Known rows, with every step that occurs:
levad, gotuz: [31,-29,-12,-17,12,27,16,-12,-16,-31,-12,-15,4,33,-28,25,4,1,-6,-28,5,15,4,1]
vedota, mada, ramivez: [-8,22,15,-19,-10,34,13,38,-39,12,-1,9,-20,49,35,-17,-9,10,32,-1,15,2,-1,-1]
levad, gotuz, lotaka, maved: [3,-31,-17,42,8,40,10,-36,-1,-31,-16,-17,-48,5,8,31,5,26,-7,-14,3,3,-32,51]
maved, ramivez, gotuz: [35,-13,-1,-21,10,8,1,-12,-6,-33,2,-14,45,-11,-36,-14,-15,-29,1,-6,-38,18,37,-37]
maved, ramivez, mada: [32,-19,13,4,21,-3,-14,-4,15,-46,11,16,31,-1,-34,2,-14,-5,-12,-9,-8,-10,29,-40]
mada, lotaka, gotuz: [-19,-1,-15,-12,-38,18,-30,-44,-1,38,-16,50,-37,-28,11,27,-26,-30,-23,-5,26,-12,20,60]
gotuz, levad: [1,22,15,-14,-9,-9,2,-5,40,27,-20,-9,1,31,-3,-12,40,-6,-26,11,-8,-6,-9,2]
maved, ramivez, gotuz, vedota: [8,-12,20,-31,21,-16,9,7,-1,-25,39,-35,65,-14,-37,6,-4,-6,-4,15,-23,45,-8,-30]
vedota, gotuz, lotaka, kagos: [-47,-26,-31,-32,-24,-9,-6,-39,-7,7,-15,-52,-39,12,30,1,21,-38,-8,1,0,-8,12,12]
lotaka, mada, ramivez, gotuz, vedota: [-61,-2,-3,-17,25,5,46,82,10,2,36,-29,18,-25,-12,-7,-14,11,21,3,1,31,-22,-25]
kagos, lotaka, mada, ramivez: [-11,9,8,-23,-9,38,-6,24,-4,40,7,21,2,-8,24,-23,-37,11,51,-44,5,-30,26,-9]
vedota, gotuz, ramivez, mada, lotaka: [-1,-17,10,20,-2,-53,-5,12,-25,5,8,15,-6,16,-20,14,-2,8,-7,33,34,6,-6,18]
levad, gotuz, vedota: [5,-29,9,-24,25,0,24,12,-13,-22,32,-32,25,30,-31,41,13,22,-10,-7,17,39,-43,11]
levad, gotuz, vedota, mada, ramivez, maved: [10,-21,22,17,23,-23,28,66,-57,-20,18,-4,22,57,27,-14,16,28,2,19,69,67,-59,-42]
vedota, gotuz: [-13,-14,-8,-26,10,-8,-21,-8,-12,1,-25,3,6,22,8,10,24,-5,-8,-12,-2,-12,15,9]
maved, ramivez: [30,-8,8,-44,5,34,-20,-28,-2,-21,2,18,26,7,-11,12,-15,-9,5,-14,-21,3,25,-12]
kagos, lotaka, maved, ramivez, mada: [53,12,11,49,25,-7,-46,-31,22,-29,10,14,44,-25,-5,-22,-11,23,14,-31,-26,-70,28,-26]
maved, ramivez, mada, bemi: [29,0,9,-11,30,2,16,-12,47,-53,1,39,-14,-2,-22,5,3,-3,-2,28,-5,-10,25,-32]
lotaka, gotuz, vedota, mada, ramivez: [-48,44,10,-4,3,2,6,57,-38,39,26,16,2,-11,36,3,-2,19,20,15,21,24,-42,10]
maved, ramivez, gotuz, vedota, mada, bemi: [-5,19,7,-30,7,-20,34,23,5,-14,26,-19,25,-17,-9,10,27,0,12,60,-15,27,-29,-24]
levad, gotuz, lotaka, maved, ramivez, mada: [42,-51,-11,71,31,22,3,-31,-4,-81,2,-3,-3,-20,-25,24,-8,29,-15,-3,9,3,-25,2]
kagos, lotaka, gotuz, vedota, mada: [-29,41,13,4,-36,-41,-38,8,-27,76,30,-2,40,-37,26,5,8,1,7,-23,6,-27,-16,20]
mada, lotaka, maved: [-13,-1,-14,7,-16,33,-22,-46,26,1,-15,18,-50,14,26,24,-6,14,-8,3,8,-42,-2,68]
mada, ramivez, gotuz, levad: [12,29,26,1,15,-12,43,41,13,13,-12,-25,6,25,-2,-66,9,-10,8,33,-6,35,-4,-38]
levad, gotuz, lotaka, mada: [-29,-63,-38,5,-24,46,15,-8,-6,-13,-16,-13,-32,-28,-11,51,-10,4,-13,-35,17,16,-17,37]
ramivez, gotuz: [-3,-1,2,-5,1,-5,16,5,12,-10,-6,-30,1,3,-25,-15,-2,-28,-10,-13,-27,2,38,-16]

Rows:
[31,7,-25,17,35,22,-7,-21,11,-46,-16,-15,36,-22,-19,-14,-2,1,11,-9,-56,-23,18,-23] -> lotaka, maved, ramivez, gotuz
[-9,43,-14,4,-9,-8,-11,-7,32,47,-34,20,5,-26,2,-14,28,-20,-30,0,-8,-13,-4,6] -> lotaka, gotuz, levad
[42,-13,0,35,36,-25,42,38,-20,-42,15,-16,14,30,-72,6,-2,23,2,-7,-7,27,-7,-28] -> levad, gotuz, ramivez, mada
[-62,-36,-28,13,-35,10,16,12,21,8,-9,-33,-32,-56,-8,10,-15,-24,-16,-19,-16,8,18,18] -> ramivez, gotuz, lotaka, mada
[-2,12,-1,-14,19,-23,0,20,-33,14,-4,2,8,25,-12,1,12,15,15,4,-26,17,-5,6] -> vedota, gotuz, ramivez
[3,10,-2,31,-25,-35,-23,-9,-12,43,-12,67,-28,-17,13,-10,-36,-23,-22,23,27,31,12,22] -> mada, lotaka, gotuz, ramivez, maved
[-9,3,-8,-27,12,-3,46,22,-8,-14,12,-18,-10,28,-6,46,49,25,6,39,25,22,-61,17] -> levad, gotuz, vedota, mada, bemi
[-8,-39,-34,-28,-19,27,29,-42,-11,-24,-3,-64,-40,22,-7,18,0,-32,-7,-13,7,15,0,4] -> levad, gotuz, lotaka, kagos
[2,-5,13,15,-9,2,-19,30,4,33,-7,40,5,-6,47,-51,-34,-3,23,-36,26,-14,38,-44] -> kagos, lotaka, mada, ramivez, maved
[-6,-25,17,11,-29,-13,-11,-18,24,-13,6,13,-31,14,-11,19,-17,-12,-33,9,43,-21,20,26] -> ramivez, mada, lotaka
[-5,0,8,-18,-5,-25,5,28,-33,-10,35,-41,74,-13,-21,8,16,-2,2,22,-17,30,-26,-31] -> maved, ramivez, gotuz, vedota, mada
[2,-1,5,48,28,15,9,-36,62,-52,-3,29,-75,-36,15,12,0,23,-7,42,-7,-19,-8,18] -> gotuz, lotaka, maved, ramivez, mada, bemi
[-1,-27,-14,18,13,22,-37,-54,-14,-26,-22,13,-10,-24,33,21,10,21,-1,10,-12,-7,-17,37] -> vedota, gotuz, lotaka, maved, ramivez
[18,51,10,12,-23,-30,-35,-30,22,80,-23,18,28,-37,10,-37,16,-23,-6,-18,-9,-34,10,1] -> kagos, lotaka, gotuz, levad
[2,14,2,56,7,-19,3,6,22,-7,13,16,-39,12,-14,4,-15,38,-2,25,-1,-30,-17,38] -> gotuz, ramivez, mada, lotaka, maved
[-35,22,39,-26,0,5,21,64,-33,23,39,-17,1,43,35,1,6,35,23,23,25,29,-49,3] -> gotuz, vedota, mada, ramivez
[-18,30,-8,-28,-20,12,17,5,19,9,-21,15,-53,24,26,14,33,-1,12,23,-3,-22,4,18] -> vedota, mada, bemi
[37,29,-18,25,26,-2,0,-14,37,-22,-30,-23,50,-22,-17,-38,33,5,-7,21,-50,-14,-14,-28] -> lotaka, maved, ramivez, gotuz, levad
[1,10,20,16,-6,-6,1,47,-34,2,-19,25,-20,56,57,-47,-5,-2,7,12,35,19,7,-38] -> vedota, mada, ramivez, maved
[10,27,5,1,-17,-7,-43,-38,-3,52,-5,28,10,-41,11,-15,-22,-25,6,-50,-14,-39,46,14] -> kagos, lotaka, gotuz
[-19,-9,-28,-59,-42,22,-5,-53,19,14,-2,-29,-35,35,13,13,-9,-44,-7,0,12,-33,29,21] -> mada, lotaka, kagos
[29,40,16,43,-6,-61,-38,0,-14,64,-2,49,16,-28,8,-53,-26,-17,6,-23,-12,10,36,-25] -> kagos, lotaka, gotuz, ramivez, maved
[-16,-2,-14,-18,-33,16,-30,-9,18,44,-3,5,19,-30,7,4,-13,-3,16,-59,-15,-54,39,8] -> kagos, lotaka, mada
